Known rows, with every step that occurs:
t, q, k, g, z, w: [  0  47  -9 -20  21  51   0 -39 -30  31  25  13  -4   8   8   1  -7  12
  -7 -45  18   7   7 -13 -26   6  28 -19  11  35  -3  -5 -16  -6  16 -12
  -6  10   9]
w, z, g, k, q, t: [ 12 -12  34  -4  57  30   4  -9 -13 -11  17  51  32   0   1  -6 -19  -4
  18 -41   4  19   6 -12 -28   0  24 -42  19  48 -15  28  13   2 -36 -25
  -1 -10  -3]
l, n: [ 31  -5 -24   0 -15 -41  -6 -18  -7  18  -2  49 -31   6  -6   1 -10  -6
  16  35  -9   1  11   1   2  -1  -5  -5  14  11  -3  -8 -13   2 -12   5
   3  10  -6]
v, a, g, k: [  3   0  37 -13  38  39 -10 -36  -6 -16   3  36 -16  -8   4 -26  -7  -9
  24 -13 -33  13  11 -18 -22  -5 -22  -8  10  -6   3   0 -16  -2 -51  -3
   4  -5  -6]
g, k: [ -1 -15  36  -2  21   4  -6 -11 -14 -29   0  15   4   5   5 -22  -3 -14
  23   5   9   3  -7 -22 -10 -10   4  11   7  14   2  13  -6   3 -55  -6
 -12  -2   2]
v, a, g, e, n: [  4  30 -14 -17  40 -22 -11 -30 -21  14 -10  21 -50 -24  -9 -36  -9  -2
  44 -54  -6  -1  17   8 -24  24 -51 -28  13  -6 -20   6 -10  -5 -16   7
  18  18   1]
j, e, g, k, q, t: [ -4 -20  12  -6  60  45  -2 -25  18 -36   8  56  32   2   3 -15 -24  -3
  17 -47 -12  21  12  -4 -34   0   2 -11  14  40 -16  22   1 -12 -39 -23
   4   1  -8]
l, n, e, g: [ 30  -4   5  -6  28  15 -11 -16  33 -48  -3  27 -35   0  -4 -42  -6  -4
  59 -21 -21  -4   9  13 -21   2 -28 -15   8 -10  -7 -10 -16 -10  -9   0
  -5  -6 -24]
u, w, z, g, k, q, t: [ 10 -10  22 -10  54  49   8  -7 -26  -9  20  53  23  -4   1 -16 -22  -6
   2 -54   1  21  17 -20 -30   2  23 -41  12  50 -11  30  13  -5 -26 -25
  -2  -6  -9]
z, w, r: [ 15  23  -2  -7  -9  28  27  -5 -46  -8  32   2 -11 -10   2  -2 -13  -2
  20 -89  58   5   5  -7 -16   2  -8 -18  -4  18   1  -6   9  -6  -1 -12
  -1  16  18]
a, g, k, q, t: [ 11 -19  15  -8  40  37  -4 -33  -4 -26   9  34  37   2   8  -5 -25  -7
   6 -48 -38  26   9  -8 -22   3   7 -15  15  36 -16  33   2 -10 -27 -16
   9  -7 -11]
l, n, e, g, z: [ 39  37   1 -13  28   2  -4 -21  22   7  -1  30 -18 -22  -7 -33  -1  14
  46 -34  26  -5   2  -7 -23  11 -15 -36  13  -5 -24  -8  -4  -4 -28  -6
 -13  -3 -22]
p, g, k, q, t: [  6 -12  27  -8  24  32  -2 -28  -8  -8  10  47  35  13   7  -2 -34  -5
 -10 -40 -26  28  10 -21 -13  -5   7  -4  14  35 -14  25   4 -12 -35 -17
   4 -10  -1]
d, z, g: [ -4  18  -1   0  28  19 -14  33 -18  -1  13  26 -14  -4  -4  -1   9  11
  29 -21  15   0  15  33 -21  -2   8 -13  10  41  -5  13  -9  -2 -10 -14
  -8  -3   4]
z, w, u: [  2  11  21  -6   2  19  -9   0 -40  15  23 -18 -23 -12  -3   0  -9   5
   3   1  58  -4 -31   5 -10  -5  -6   2  -1   2   3 -10  21   0  -2 -16
 -10  -1  14]
u, w, z, d: [  9  24  16 -17  22   5  14 -25  -8  10  24  30 -24  -7 -11 -30  13   4
 -33 -10  21  -7   6 -25  -8  17  -6 -32 -10  73  -1  -1  14  19  -3 -27
 -15  -2  -5]
k, g, e: [-12  29  22 -10  45  22   3  -5 -11  57   3   3  -6   6   3 -24 -13   6
   2 -31   7   0   3 -19 -12  38 -23  -9  10  -4  -1  -3 -18   1  -1   3
  -2  18  10]
l, n, e, g, k: [ 23 -20  40  -6  43  20 -15 -24  12 -63  -2  37 -23   6   1 -54  -8 -17
  71 -12  -8   1   0 -11 -27  -9 -17  -1  13   4  -4   6 -20  -6 -62  -7
 -17  -6 -16]
t, q: [-29  -1  -3  -8  10  18   8 -35  11   6  -2  20   7   0   4  12   2 -22
   3 -13  28   9   4 -13   7  -7  27  21   5   6  -3  -4   1  -5  10  -9
   9   7   8]
t, q, k, g: [ -3  -3   4  -1  29  54   1 -37   6   5  16  33  13  35   8   9  -7   3
 -15 -13 -25   9  16 -35  -8  -3  34  22  17  29  -6  -4 -35   3  26  -2
   0   6   8]
r, w: [ -6  22 -48 -10  -7  34 -14  -1  -6   3  -4 -29  -3  -2  12  -8 -14  -3
   1  18   6   6 -28   4   6  11  -1   9  -6 -10  -3   4  14  -4  19  17
 -11   5   1]
a, v: [ 24  -2 -15  -3   8  17 -14 -29  26  22  -1 -18  -3 -12   0   1  -2  22
  17 -24 -29   5  11   7  -2  12 -15  -1   4  -2  -7  -2  13  -6  -6   4
   9  -1   7]
j, e, g: [ -7   7 -13  -5  38  40  -1 -10  23 -17  10  36 -18  -4  -4 -26  -2  16
  29 -16 -15  -1  15  16 -34   7 -21  -5   0 -18  -7 -18  -5  -9  -9 -10
  -5   9  -7]
p, m: [ 11 -13  26   1 -13 -22   7 -14 -23  43  15  -8  12   0   7   9 -21  10
   1 -17  14 -16  -5 -20   7 -15 -14 -46  -2   5  -2 -15   3  -8 -18  -1
 -10 -19  -9]
l, n, e, j: [ 33   1   5  -1   9 -27   0  -9  44 -54  -3  -9 -62  -4 -17 -34  -3   2
 -10  -6   0  -4 -10  10  -5  12 -31   2   6  13  -3   9  -2 -24 -14   0
  -9 -21 -31]
t, q, k, g, e: [-22   8  13 -11  59  45   3 -29 -10  46   1  16   7  23   9 -11  -3  -8
  -2 -33   5   1   3 -37 -17  27   3  10  20  29  -3   2 -33   6   1   0
   0  18  10]
n, l: [ -1  -8  18 -10  10  25 -18 -24   2  -7 -27 -40  -7  -2 -11  -7  15  -7
  26   8  -6  -5 -19   6   1  -2  -5 -21 -12  -8  -4 -17  -7  -1  -7 -13
   3  10 -11]
r, w, z: [ 18  31 -18  -4   4  37  10   5 -11  28  16  -6  -2 -27   2 -12   2  10
   2  33  33  -2 -34 -13  -2  17  14 -28  -1  -5 -16  -4  38  12   3   1
 -21  -1  -3]
m, p, g, k, q: [ 14 -24  28 -17  21  54   2 -37 -11 -50   8  29  36  31  13 -11 -30  12
   2 -10  -5  20  18 -40   0  -8 -11  26  14  36 -10  20  15 -13 -40  -7
 -19   8   6]
n, e: [ -8 -11  32  -8  29  28 -10   8  42 -53 -12 -24 -19  -2  -4 -25   9 -11
   6 -18   1  -7 -15  11   4  11 -17   0  -9   3  -1   1  -6  -9  -9   1
  -1 -10  -9]
m, p, g: [ 15  10  -5  -9  -3  32  -6  -7 -27 -30   4   9  -6  11   5   3 -28  23
 -22  19 -52  14  19 -30  -1 -11 -33  30  -2 -19  -1 -16  14 -14 -12   2
 -13   9  12]
p, g, e, n: [  6  30 -11 -14  10 -37 -10 -20 -45  31  -3  20 -43  -4  -7 -33 -17   2
  28 -39   4  -1  10  -4 -13  20 -40  -5  11 -10 -23   6  -5  -7 -23   5
   1  15  15]
v, a, g, p, m: [ 22  -6  41  -7  15   9   5 -33 -23 -10  18  -2   8 -20   7  21 -23   6
  17 -15   0 -16  12 -33  -9  -9 -58 -55  -4  -4   2 -26   2 -15  14  -4
  -2 -10  -7]
l, n, e, g, k, q, t: [ 21 -28  21  -6  52  24  -9 -32  26 -52   0  56  17   7   2 -25 -28 -15
  37 -43 -18  18  11  -4 -24  -3  -2 -20  20  48 -16  27  -6 -13 -40 -17
   4  -7 -21]
m, p, g, z: [ 27  50  -6 -16   5  17   1 -16 -26  20   5  16   7 -12   1   2 -17  36
 -19  -2   3   9   9 -42  -8   0 -20   2   5 -12 -19 -13  21  -7 -30  -5
 -19   7   6]
w, r: [ 21  10   4   2  -3   9  31  -1 -23  -3  22  15   5 -13  -2   1  -9   0
  19 -71  61   2   5 -27  -3   1  -7  -6   0   8 -12  -6   9   2 -14  -8
  -2  12  12]
e, j: [ 18  14  -4   5  -5 -25  13  -4  13 -23   9 -17 -26  -7 -12 -17  -5  15
 -26 -14   6   2  -7   1  -9   3 -14   7   4   5  -1  15  12 -17   1  -4
 -10 -19 -21]

Rows:
[ 23  40  12 -14  36  23   0 -12  25  -2   0   5   0 -25  -4 -34   4  18
  40 -51  33  -5  -4  -6 -24  11 -13 -35   5 -10 -23  -5   3  -5 -20  -8
 -14  -8 -19]
n, e, g, z
[ 10  -1  21  -5  36  44  -7  -5  37 -57   0  -3 -16  -3  -1 -43  -1   0
  49 -43 -17  -3   4  13 -22   3 -24 -14  -1 -19  -6  -4  -8 -11  -1  -3
  -7 -11 -20]
n, e, g
[ 12   0  -1 -10  10 -17 -25 -35 -11 -32 -30 -33 -33  -8 -20 -19   9  -5
  54  -5   2  -9 -11  16  -4  -6 -14 -26  -7  -3 -21  -7  -6  -5 -11 -11
   7  17  -7]
e, n, l
[  8   0  21  -2  44  11 -10  15 -29 -74  10  -4  -4  -2  -1  14   0  -9
  40   0  18  -6  14  -7 -24   1 -24 -12  -1   1   9   0  -1   0  40 -10
  -7  13  18]
z, g, p
[  5  33  21 -12  25  50  -5 -33 -38  43  31   5  -5  -5   0   9  -9  14
  -6 -17  78   0 -27 -27 -18  -4  21   4  13  25 -12 -12   7   5   1 -23
 -14   4  16]
t, q, k, g, z, w, u
[ 15 -26  27 -10  31  46   7 -39   7 -42  11  31  38  23  11 -26 -17   3
  45 -40  15  12  16 -19 -15  -5   6  -1  18  37 -12  27   4  -6 -28 -10
 -15   0  -9]
e, g, k, q
[ 19 -17  40   3   1 -19   8 -15 -30 -17  14 -18  23 -11   6  23 -19   1
  17  -2  34 -24  -3 -37   0 -12 -36 -40  -7  10   0 -15  10 -10  11  -7
 -15  -8  -1]
g, p, m
[ 14  29  -6  -4 -12  36  26   4 -39 -15  35   8  -5 -26   0  -1  -5   5
  23 -84  78   3   5   6 -17   1  -4 -10  -1  55  -9   6  10 -10 -13 -22
  -7  15  12]
d, z, w, r
[ 15  42  14 -16  41  -5  -6 -46   7  22  18  36   0  23  -4 -11   5  22
 -27 -24  11  -4   4 -34 -13  14  -1 -17  10  88 -10   2 -21  24  -6 -20
 -13  -2   4]
q, k, g, z, d
[ 31  48 -11 -18  10  12   1 -26 -19  45   9   7   3 -25   0  -6   3  24
   1 -36  -5   5   2 -10 -18  19  -3 -27   7 -20 -24  -1   5   0 -11  -4
  -4  -1 -12]
a, g, z
[  0 -20  23  -5  54  27  -7 -10  -9 -24   8  43  30  12   5  -1 -25 -11
  17 -49 -11  22  14  -5 -25  -3  16 -23  17  47  -8  32  -2  -5 -29 -19
   5  -6  -1]
z, g, k, q, t
[ 21  41  18 -10  13  23  -5 -12 -41  33  27  -8 -17 -27  -5 -12 -11  21
  24 -22  78  -4 -28  -3 -27  -2  -8 -21   5  -6 -11 -14  24   1 -11 -22
 -18  -2   6]
e, g, z, w, u
[ -2   6   3 -16  30 -12 -24 -35 -21  -1 -37 -36 -35 -11 -18 -32  10 -12
  62 -21  18 -12 -16  12 -11  13 -28 -32  -3   2 -21  -3  -9  -3 -24  -9
   8  26  -5]
g, e, n, l
[  1 -12  -1  -2  24  17   3 -14  15 -11   3  24  40   1   3  13 -22  -2
 -12 -42 -12  20  10   2  -8   2  12 -17   9  41 -14  25   9  -8   3 -13
  14  -5  -8]
k, q, t
[  4 -31  31 -11  22  32   5 -31   6 -36   6  23  39  24   9 -13 -11  -5
  17 -23  27  11   6 -20   0  -1  10   8  14  50  -8  30   6  -3 -31  -8
 -11   3  -2]
g, k, q
[  4  16 -10  -3   2  30 -16   2 -23  21   8 -30  -9 -15   2  -1 -16   3
   1  37  65  -1 -54 -10   8   2  -6  22  -2 -15 -12  -6  32   6   1   1
 -19   1  10]
r, w, u
[ 14  22   7 -10  36  36  10  27 -48  29  29  29 -31 -12  -8 -21   3   9
   8 -27   8  -1  19  -6 -28   9  15 -51   0  -3   1  -6  10   5   6 -11
 -13   0  -1]
u, w, z, g
[  9  55  13 -28  41  -5  -7 -55  15  34   9  41 -22  -9  -7 -16   8  15
 -14 -36   2   3   9 -13 -15  18 -32 -39   4  57  -7  -7  -7  16 -17 -20
   5  -5  -5]
v, a, g, z, d
[ 30 -13  38   3  10  -5   7 -21 -27 -31  21  -7  23 -11   8   9 -24   7
  45 -20  23 -22   6 -34 -16 -16 -43 -49  -3  -3  -3 -18   8 -13  13  -9
 -19 -10  -8]
e, g, p, m
[ -6  19   6 -18  32  30  -2  -7 -36  20  -9   1  -7   4   6 -17 -19   9
  -6  -7 -15   7   5 -32 -11  20 -50  17   4 -11  -1  -7   7  -7 -31   4
 -10  20  12]
m, p, g, e
[ 22  12  22  -6  47  35   8  19 -46 -54  25   8 -10 -22  -7   1   4  -5
  24  -3  31  -9  18 -24 -30   8 -17 -33  -6   4   4  -5  16   1  40 -18
 -17  14  10]
u, w, z, g, p
[  1  41  13 -20  46   6  -2 -64  14  27  17  47   3  23  -1  -4   7  11
 -25 -31  23   0   5 -40  -9  11  13  -7  13  90 -12   0 -22  22  -1 -26
  -8   3   7]
t, q, k, g, z, d
[ 25  -4  51   3  11  -6   8 -20 -27  -8  27 -10  21  -1   7  21 -31  15
   9  -9  21 -20   7 -45  -1  -6 -36 -43  -4   4  -2 -22  -2 -13  26  -8
 -17  -4   6]
k, g, p, m
[  3  28   6  -6  45 -15   7  10 -17  17   4 -15 -43  -1 -11 -34  -4   9
  -1 -48  18  -1  -5   5 -30  27 -30 -14  12   3   4  18   0 -12 -12  -2
 -10  -9 -12]
z, g, e, j
[  20   51  -13  -16   20   45   29  -16  -38    6   37   24  -15  -27
   -2  -17  -10   19   33 -107   78    2    9  -10  -39   12  -15  -34
   -1   12  -14  -18   11  -10  -21  -21   -9   23   12]
j, e, g, z, w, r
[ -7   1   4 -17  50  20 -23 -60 -17  -3 -29 -14 -26   9 -13 -25   8 -15
  52 -30   8  -6  -8 -11 -15   8  -5 -14   8  22 -24  -6 -30  -1  -8 -13
   9  29   1]
t, q, k, g, e, n, l
[ 19  57  -3 -20  24  25   2 -31   4  57   4  29  -8 -36  -3  -7   0  23
   0 -35   1   7  11 -14 -19  13 -20 -40   9 -12 -17 -14   0  -2 -14  -2
   8  -3 -12]
v, a, g, z
[ -5  16 -15  -8  47 -13  -6 -39 -20  10  -4  25 -27  10  -4 -24 -10  -7
  35 -47  15  -2  14 -18 -19  17  -6   2  22  29 -25  14 -26  -1  -2   2
   5  25  14]
t, q, k, g, e, n
[  7  21   5 -23  49  11 -16 -20 -52  16 -20 -19 -54 -20 -24 -48  12  -7
  59 -37  25 -12  -5   4 -27  19 -20 -62  -7   0 -21  -8  -3  -1 -19 -17
  -2  27  -8]
u, w, z, g, e, n, l
[  9 -17  36 -17   6  46   4 -40 -11  -9  14  38  30  33  11 -14 -25   5
  -2 -25   1  18  14 -31   2  -2   1  15  15  29 -10  19   4  -9 -35  -6
 -13  -3   5]
p, g, k, q
[-12  28  18 -17  14  20   0 -12 -36  75   1  13 -15   8   4 -22 -14   0
 -10 -27  -6   5  -2 -22  -9  28 -35   4   6 -19  -2  -8  -7  -3 -26   4
  -3   7  12]
p, g, e
[ 17  29  -4 -10  25  -2  11 -16 -10  13   6 -24 -35 -14  -7 -38  -3  13
 -17 -46 -15   4  -9   0 -27  36 -40  -3   8 -11  -5  19   4 -18  -9   1
  -6 -10 -25]
a, g, e, j
[ 16  50   7 -24  24 -13  -6 -41 -10   4   9  28  -8   9  -4 -10  -7  26
 -27 -10   3   4   7 -36  -7   7 -33  -3   1  59 -10  -7   9  12 -28 -21
 -17   4   9]
m, p, g, z, d
[  7 -20  33 -20  35  62   3 -51  13 -24   9  40  25  13   9 -16 -15   1
  16 -37  -8  18  22 -18  -9   2 -11  -7  17  35  -6  20  -2  -8 -27  -5
   3  -1  -8]
v, a, g, k, q
[  3  16   9 -22  17  -3 -26 -40 -36  17 -29 -23 -42  -3 -17 -33   0  -5
  48 -23  -2  -5 -12   4 -10  11 -36 -25  -3 -15 -23 -12 -10  -7 -26  -9
   5  21   1]
p, g, e, n, l
[ 16  48   9 -19  36 -19  -3 -43  10  12  11  34  -6   2  -6 -27   6  17
  14 -40  24  -4   4 -14 -22  11 -17 -32   5  59 -12   0  -1  19 -16 -25
 -13  -5  -6]
e, g, z, d
[ 12  -9  18 -17  45  62   2 -16 -19 -14  19  26  23  21  11 -20 -13   2
  35 -19  38  12  -4 -16 -13   9  20 -24  17  39 -11  28  19   4 -23  -6
 -23   1   3]
r, w, z, g, k, q
[ 20  19   4  -6   3  37  27   8 -26  29  24  20 -10 -32  -8 -22   7   8
 -25  -5  25  -4   5 -29 -10  11  12 -34  -9   6  -9  -6  25   2   2 -12
 -15   1 -13]
u, w, z
[ -7   7 -34  -5  23 -33 -12 -11   2 -35  -2  27 -50 -11 -16 -22   0   9
  19  -9  11  -9  11  23 -16   8 -22   1   1   8 -23  -1  -2 -11 -18  -4
   5  23  12]
j, e, n
[  29   61    4  -13    4   34   31  -13  -47   29   41   11   -5  -18
    1   -5  -20   20   14 -103   74    6    9  -27  -22   14   -2  -34
    2   14  -12  -11    4   -6   -2  -15   -9   20   20]
k, g, z, w, r
[ 11  -7  31  -9  19  31 -10 -18 -36 -48   4  21   0  16   9 -20 -25   5
   6  20 -31  15   7 -46 -11 -19 -23  36   6  -3   0   1   4  -8 -66  -5
 -23   5  11]
m, p, g, k
[  9  -2   9  -8  57  49  -3  -9 -16  -7  14  38  30   0   7 -10 -26  -5
  19 -31   7  22  -8  -9 -25   5  24 -35  16  43 -17  30  19   0 -26 -17
  -7  -7  -3]
r, w, z, g, k, q, t
